Every row comes from one small tree of marks. Brackets hold a mark, then the marks that hang from it, in alphabetical order. Every link used is in the known rows. Which tree was each row made from?
Known rows:
[Q B]: [  9   5  -8 -10   3   7   3  -6   8 -12   3   3   1  -8  -2   2  -1  10]
[X [B D F G J]]: [ 14 -17 -12 -19 -12  17  -6   6   7   2  13  28 -12 -20  -6   6 -38  -2]
[Y [S X]]: [ 16  26 -27 -10  -2   4  14 -12   4  -2   7  -1   4  16  15   5  58  16]
[B D F G J X]: [ -4   8 -11 -13 -13  20 -11  11  -5  11  16  23   0 -24  10  -7 -37  -3]
[F B]: [ 17  -3 -11 -16   6  12   1  11   7 -12  -3   6 -10 -16  22   9  19  16]
[Q [B F G]]: [  8   3  -1  -6 -11 -13   1   0   3  -3   4  13 -22 -22  -8  -2 -28   5]
[B D J]: [  8  -1 -12 -18   2  34  -6   2   1  -4  16  11   2   2  18  13  -2   2]
[S [X B]]: [ 15  12 -32 -13   1   9  23  -8  20 -18   0   9   0  -7 -11   8  40  13]
[Q [B F G J]]: [  8   2   7 -12 -15  -5   2  -3  -2   4  11  22 -14 -20  -4   4 -43   4]
[J [B D F G X]]: [ -1  18 -16  -9  -1   1 -18   9  -2  14  11  16  -4 -21  -3 -10 -25   2]
[Y [S [X [B F G]]]]: [ 19  11 -25 -10 -14  -9  14  -9   8   3   5  13  -9   0  -3  -1  24  13]
[J B]: [  8  25 -17 -15  11   9  -3   1   6  -1   2   3  -1   1  -3  13  19  10]
[S X Y]: [ 12  26 -26  -4   3   6  24 -10   6   0   5  -2   4  16  21   4  61  17]
[J [B F G X]]: [ -3  34 -17 -10  -2  -5  -9   9   0  12   3  14  -4 -23 -10  -4 -14   6]
[D [B F G]]: [  9   3  -8 -10 -11  -6  -6   7  -3  12   0  18 -32 -12   3  -1 -19   9]
[S [X [B F]] Y]: [  8  11 -27  -3  -6   2  24  -6  12  -3   5   7   1   3   7   2  39  26]
[X [B F G J]]: [ 11   1 -12 -19 -12  11   5   4   9   0   5  26 -13 -22 -14  11 -28   0]
[Q [B J]]: [  8   4   1 -17  -1  14   6  -6   3  -6   9  12   8  -4   3   8 -15   9]
[B D F J X]: [-11   7 -12 -11  -7  34 -12  12  -4  -1  17  15  10 -17  18  -4 -18  12]
[J [B X]]: [ -4  36 -23 -13  13  14  -4   4   6   4   1   4  19  -8  -2   0  14  10]
[B F X]: [-12  28 -23  -3  -2  18  -2  13   4  -9   1   3   1 -22   4  -6   8  14]

Which tree is each row?
[ 16  11 -31  -8   3   8  27 -10  17  -2   2   5  12  11   7   2  49  18]  [S [X B] Y]
[ -2   9 -21  -4  -8  11 -13  13   1   5  10  13 -11 -27   6 -14 -20  -3]  [B D F G X]
[  9  -1 -12 -10   0   5  -8  -1   6   4   9  12   8 -20   0 -20 -32  -9]  [Q [B D G X]]
[  9  -6 -24  -2  -6   8  12  -5  11  -1  12   9   2   5  13  -3  28  22]  [S [X [B D F]] Y]
[ 22  -2 -31 -14  -2  11   8 -11  12  -3  10   7   9  14   8  -1  39  15]  [Y [S [X [B D]]]]
[ 14 -11  -6 -23  -2  19 -10  14  -3   9  10  25   6 -26  26  -6 -26  -1]  [F [B D G J X]]
[  3   1 -13 -17  -7  24   5   4  10 -11   5  19  -3 -14  -8  14 -12  14]  [X [B F J]]
[ 23 -12 -26 -18   1  15  -2   3  16  -3   4  15 -13 -16  -9   0 -13 -11]  [X [B D G]]
[ 14   9 -25  -5 -10  -9  23  -7  12   5   4  14  -8  -5  -2  -1  24  14]  [S [X [B F G]] Y]
[ 15  -8 -18 -16 -16   4  11  -4   8  -2  15  28 -14 -16  -8   7  -7   7]  [S [X [B D F G J]]]
[ 19   3 -18 -25  -2  19  10   0  13   1   2  23  -4 -14 -12  13 -16  -9]  [X [B G J]]
[  5  36 -23 -16   8   1  -3   4   5  13   0  12   8 -16 -10  -3  -2  -4]  [J [B G X]]
[ 23  11 -29 -10  -2  -2  28 -11  16   6   2  11   4   4   0  -1  34   5]  [S [X [B G]] Y]
[ 10 -15   0  -5 -11  -6 -10   0   1   0  13  15 -22 -21  -1  -7 -38   2]  [Q [B D F G]]
[ 16  -9 -14 -16   3  11 -11  16   3   3   3  16  -2 -30  22 -12 -11   0]  [F [B D G X]]
[  9 -16   8 -13 -15   2  -9  -1  -5   5  19  24 -15 -18   2   0 -54   2]  [Q [B D F G J]]
[ -4   9 -19 -16   3  41  -7   7   1   0  15  12  22  -8  18  -4  -6   0]  [B D J X]
[ 25  12 -23 -22  -9   3  19 -14   8   7   8  18   7   8   1   7  24   6]  [Y [S [X [B G J]]]]
[ 24 -21   0 -25  -3  14  -8  10  -2   6  11  24 -14 -19  26   8 -21   0]  [F [B D G J]]
[  8  14 -21 -14   0   6  -3   8   1  14  -3  16   0 -12   2 -14 -10  -1]  [D [B G X]]
[ 13   8 -20 -16 -15  -2  20  -5   9  -4   7  26 -14 -18 -15  11   1   7]  [S [X [B F G J]]]
[ 13  12 -27  -9  -9   2  13  -8  10  -5   6   7   1   6   2   2  39  23]  [Y [S [X [B F]]]]
[  7   1  -1 -17 -14   1  -5   6  -9  16   6  28 -22  -8   5   6 -32   8]  [D [B F G J]]
